Known rows, with every step that occurs:
Q -> Y -> E: [ 0.72 -1.22 -3.44  0.80 -1.01 -1.51 -0.31  0.47 -1.55 -0.31  0.77 -0.67
  1.46  0.45  3.82  0.70 -0.96  0.07  3.12  1.22 -0.21]
U -> Z -> S -> B: [-0.27  0.88 -0.40  2.78 -1.20 -3.39  1.27 -0.38 -2.05  1.39  1.79 -0.81
  1.02  1.63  1.34  0.56 -0.24  0.88  4.56  3.98  1.64]
V -> B -> Q -> Y -> E -> Z: [ 0.73 -0.49 -2.98 -0.88 -0.31 -2.79 -0.54  0.12 -1.21 -0.66  1.79 -0.01
  2.40 -0.08  4.69 -1.91 -1.50 -0.59  1.27  0.98  1.49]
Z -> E: [-1.36  1.65 -1.29  1.55 -1.08 -1.81  0.14 -0.28 -0.79  1.17 -0.56 -1.56
  1.65  1.36  1.89  0.63 -0.02  0.23  2.35  3.09  0.36]
S -> B -> U: [-0.36  1.71 -0.84  2.58 -1.96 -3.62  3.50 -0.84 -1.32  0.74  0.45 -0.97
 -0.07  1.90  1.59  2.03 -0.42  1.72  1.93  3.22  0.86]
Y -> E -> Z: [-0.35  0.62 -1.90  0.63 -0.60 -2.70 -0.95  0.73 -2.06 -0.25  0.55 -0.08
  1.91  0.71  2.62  0.55 -1.13 -0.11  2.95  2.04  0.48]
E -> Y: [ 0.43  0.09 -1.51  0.42 -0.93 -2.88 -1.00 -0.45 -1.29  0.52  0.22 -0.56
  1.17  1.35  1.82  0.86 -1.37  1.16  2.16  2.13  0.36]
Y -> E -> Z -> S: [-0.74  0.77 -2.13  0.66 -0.12 -2.59 -1.64  0.87 -2.23 -0.29  1.28 -1.37
  2.99  1.25  2.68  0.92 -1.03 -0.59  3.88  3.04  1.12]
S -> B -> V: [ 0.07  1.52 -0.80  1.76 -2.59 -2.41  4.12 -0.58 -0.80  1.18  1.36  0.14
  0.47  1.14  1.23  0.62  0.59  0.25  1.55  2.13  2.47]
Y -> E -> Z -> S -> B: [ 0.11  0.96 -1.40  1.44 -0.71 -3.10 -0.24  1.51 -2.85 -0.44  2.25 -1.20
  3.41  1.26  2.83  1.36 -0.21  0.20  4.86  3.31  2.36]
B -> S: [-0.60  1.25 -1.32  1.52 -0.27 -2.68  1.55 -1.02 -1.13  0.06  0.71  0.09
  0.49  0.92  1.99 -0.16 -1.37  0.65  0.77  2.27 -0.04]
Q -> Y: [ 0.42 -0.03 -3.35  0.77 -1.39 -1.45  0.66 -0.13 -1.29  0.28  0.58 -0.83
  0.62  0.60  2.89  0.87 -0.55  0.21  2.62  1.12  0.11]
U -> Z: [-0.57  0.50 -0.87  1.91 -1.14 -2.98  0.49 -1.15 -1.21  1.64  0.16  0.33
 -0.50  1.07  1.13 -0.21 -1.15  0.53  2.66  2.67 -0.23]
Z -> U: [-1.12  0.95 -1.18  1.98 -1.32 -2.46  0.52 -0.37 -1.48  1.09 -0.02 -0.71
  1.55  1.35  1.24  1.30  0.00  0.97  1.83  2.71  0.15]
S -> B: [ 0.35  1.06 -0.69  2.25 -1.87 -2.69  2.20  0.14 -1.78  0.75  0.67 -0.15
  0.98  1.18  1.52  1.15  0.03  1.04  2.43  1.83  1.31]
Y -> E -> Z -> U -> B -> T: [-1.12  1.20 -0.80  1.76 -1.18 -2.67  0.61  0.72 -2.14 -0.31  1.71 -1.93
  2.49  0.66  1.88  0.20 -0.01  1.59  3.48  4.34 -0.48]
Y -> E: [-0.26 -0.38 -1.46  1.48 -0.85 -2.35 -0.21  0.11 -1.53  0.31  0.05 -0.23
  1.38  1.01  2.36  0.75 -1.12  0.07  2.03  1.67 -0.20]
U -> B -> Q -> Y -> E: [ 0.24 -1.41 -2.53  1.14 -1.15 -2.89  0.51 -0.53 -2.41 -1.10  1.38 -0.63
  2.44  0.35  4.19 -1.56 -1.18 -0.70  1.89  1.71 -0.24]
V -> B -> U -> Z -> S: [-0.69  1.05 -0.45  1.31 -0.95 -3.78  1.59 -1.42 -0.14  1.70  0.75 -1.87
 -0.89  1.81  1.22 -0.38 -1.93  1.19  2.05  4.36  0.34]
Q -> Y -> E -> Z: [ 0.64 -0.26 -3.81 -0.06 -0.75 -1.95 -1.09  1.10 -2.19 -0.90  1.27 -0.61
  2.04  0.23  4.10  0.64 -1.01 -0.15  4.08  1.70  0.51]
V -> B: [ 0.58  0.62 -0.58  0.44 -1.45 -2.11  1.31  0.11 -0.51  0.98 -0.24 -0.48
  0.13  0.59  1.37 -0.50 -1.26  0.62  0.38  0.94  0.40]

Rows:
[ 0.52 -0.03 -3.02  0.84 -0.70 -3.33  0.44  0.21 -2.52 -0.89  2.74  0.26
  3.20  0.53  4.94 -0.23 -0.28 -0.19  3.40  1.88  2.36] : S -> B -> Q -> Y -> E -> Z
[ 0.62 -0.45 -2.64  0.76 -1.66 -2.57 -0.42  1.58 -3.58 -1.61  1.65 -1.72
  3.21  0.09  3.66  0.16 -0.33  0.56  4.59  3.38 -0.30] : Q -> Y -> E -> Z -> U -> B
[-0.26  1.11 -0.60  1.29 -2.67 -2.42  3.57 -0.80 -1.28  0.48  0.69 -0.73
  0.18  0.64  0.91 -0.91 -0.29 -0.59  0.89  2.44  0.50] : U -> B -> V
[-0.30  0.39 -0.75  1.46 -1.51 -3.30 -0.31  1.25 -3.42 -0.97  0.84 -1.25
  3.17  0.61  2.24  0.20 -0.48  0.57  3.52  3.81 -0.30] : Y -> E -> Z -> U -> B
[-1.14  1.93 -1.58  1.09 -1.00 -2.82 -0.18  0.23 -2.14  0.52  0.45 -0.60
  2.10  1.13  1.50  1.20 -0.02  0.69  2.71  3.11  0.83] : E -> Z -> U
[-0.04  0.11 -2.81  1.42 -0.74 -3.46  0.16  0.35 -2.86 -0.70  2.88 -0.18
  4.25  0.71  4.75  0.31  0.44  0.55  3.72  3.03  2.39] : S -> B -> Q -> Y -> E -> Z -> U
[-0.80 -0.03 -3.60  0.56 -0.12 -2.94 -1.30 -0.27 -2.24 -0.52  1.99 -0.26
  3.81  0.74  4.59 -0.16 -0.38 -0.29  2.82  2.73  1.22] : B -> Q -> Y -> E -> Z -> U
[-0.59  1.67 -0.63  1.43 -1.88 -3.26  0.66  0.73 -3.15 -0.42  0.56 -1.34
  2.26  0.67  1.22  0.19 -0.06  0.71  3.03  3.74  0.05] : E -> Z -> U -> B
[-0.84  0.70 -1.65  1.14 -0.69 -2.94 -1.17  0.81 -2.40 -0.08  0.75 -0.56
  3.01  0.97  2.47  1.09 -0.42  0.56  3.25  3.16  0.45] : Y -> E -> Z -> U
[-0.71  1.13 -0.72  2.34 -1.13 -3.62  2.21 -1.27 -1.61  0.87  1.16  0.62
  1.71  1.45  2.18 -0.05 -0.11  0.22  0.92  1.72  2.06] : S -> B -> Q
[-0.14  1.24 -0.92  2.25 -1.25 -2.60  1.51  0.29 -1.88  0.69  1.41 -1.41
  1.97  1.65  1.57  1.59  0.20  0.59  3.44  2.76  2.01] : Z -> S -> B
[-1.27  1.17 -1.04  2.27 -1.30 -3.99  1.78 -2.05 -0.82  1.70 -0.01 -0.35
 -1.61  1.82  1.24  0.57 -1.68  1.24  2.24  4.03 -0.66] : B -> U -> Z
[-0.57  1.66 -1.55  1.79 -0.78 -4.00  0.99  0.50 -2.37 -0.45  2.11 -2.00
  2.35  2.09  2.90  2.20 -0.70  0.91  4.30  4.60  1.89] : Y -> E -> Z -> S -> B -> U
[-0.33 -1.37 -2.29  1.71 -1.27 -3.01  0.26 -0.42 -2.69 -0.81  1.64 -1.16
  3.48  0.56  4.04 -1.04 -0.42 -0.05  2.21  2.91 -0.23] : Z -> U -> B -> Q -> Y -> E
[ 0.28 -0.28 -3.22 -0.89  0.19 -2.68 -1.22  0.32 -1.33 -0.73  2.58 -1.29
  3.39  0.50  4.75 -1.56 -1.42 -1.13  2.33  1.91  2.20] : V -> B -> Q -> Y -> E -> Z -> S
[-0.74  1.88 -1.10  2.59 -1.43 -3.51  2.73 -0.66 -1.50  0.66  1.28 -2.26
  0.89  2.43  1.69  2.33 -0.24  1.29  2.90  4.07  1.55] : Z -> S -> B -> U
[-0.47  1.25 -0.33  3.10 -1.87 -4.37  3.23 -1.52 -1.42  1.45  0.94 -0.27
 -1.09  1.93  1.37  0.97 -0.85  2.06  3.15  4.34  0.58] : S -> B -> U -> Z
[-0.38  0.88 -1.31  0.54 -0.78 -2.43 -1.57 -0.44 -0.78  0.83 -0.16 -1.80
  2.36  1.57  2.29  0.73 -0.60  1.11  2.97  3.63  0.54] : Z -> E -> Y
[-1.77  1.34 -1.30  2.21 -0.71 -3.85  1.01 -1.87 -0.94  1.61  0.71 -1.70
 -0.49  2.29  1.32  0.92 -1.49  0.73  3.27  4.99  0.03] : B -> U -> Z -> S
[-0.79  1.14 -0.36  1.85 -2.81 -2.55  3.34 -0.75 -1.57  0.68  0.85 -1.16
  1.24  0.87  0.72 -0.35  0.47  0.15  1.32  3.63  0.54] : Z -> U -> B -> V
[-0.33  1.24 -0.26  2.19 -1.47 -4.57  0.90 -1.41 -0.93  1.37  1.00 -1.78
  0.72  2.34  2.20  0.99 -0.73  2.93  4.57  6.46  0.99] : S -> B -> U -> Z -> E -> Y
[-0.21  0.82 -0.23  1.37 -1.47 -3.92  2.27 -1.58 -0.03  1.69 -0.11 -0.55
 -1.95  1.31  1.11 -0.61 -2.09  1.57  1.08  3.48 -0.34] : V -> B -> U -> Z
[ 0.97  0.12 -3.32  0.79 -0.87 -2.32 -0.39  1.85 -2.97 -1.11  2.97 -1.80
  3.51  0.79  4.29  1.33 -0.05  0.13  5.85  2.87  2.41] : Q -> Y -> E -> Z -> S -> B
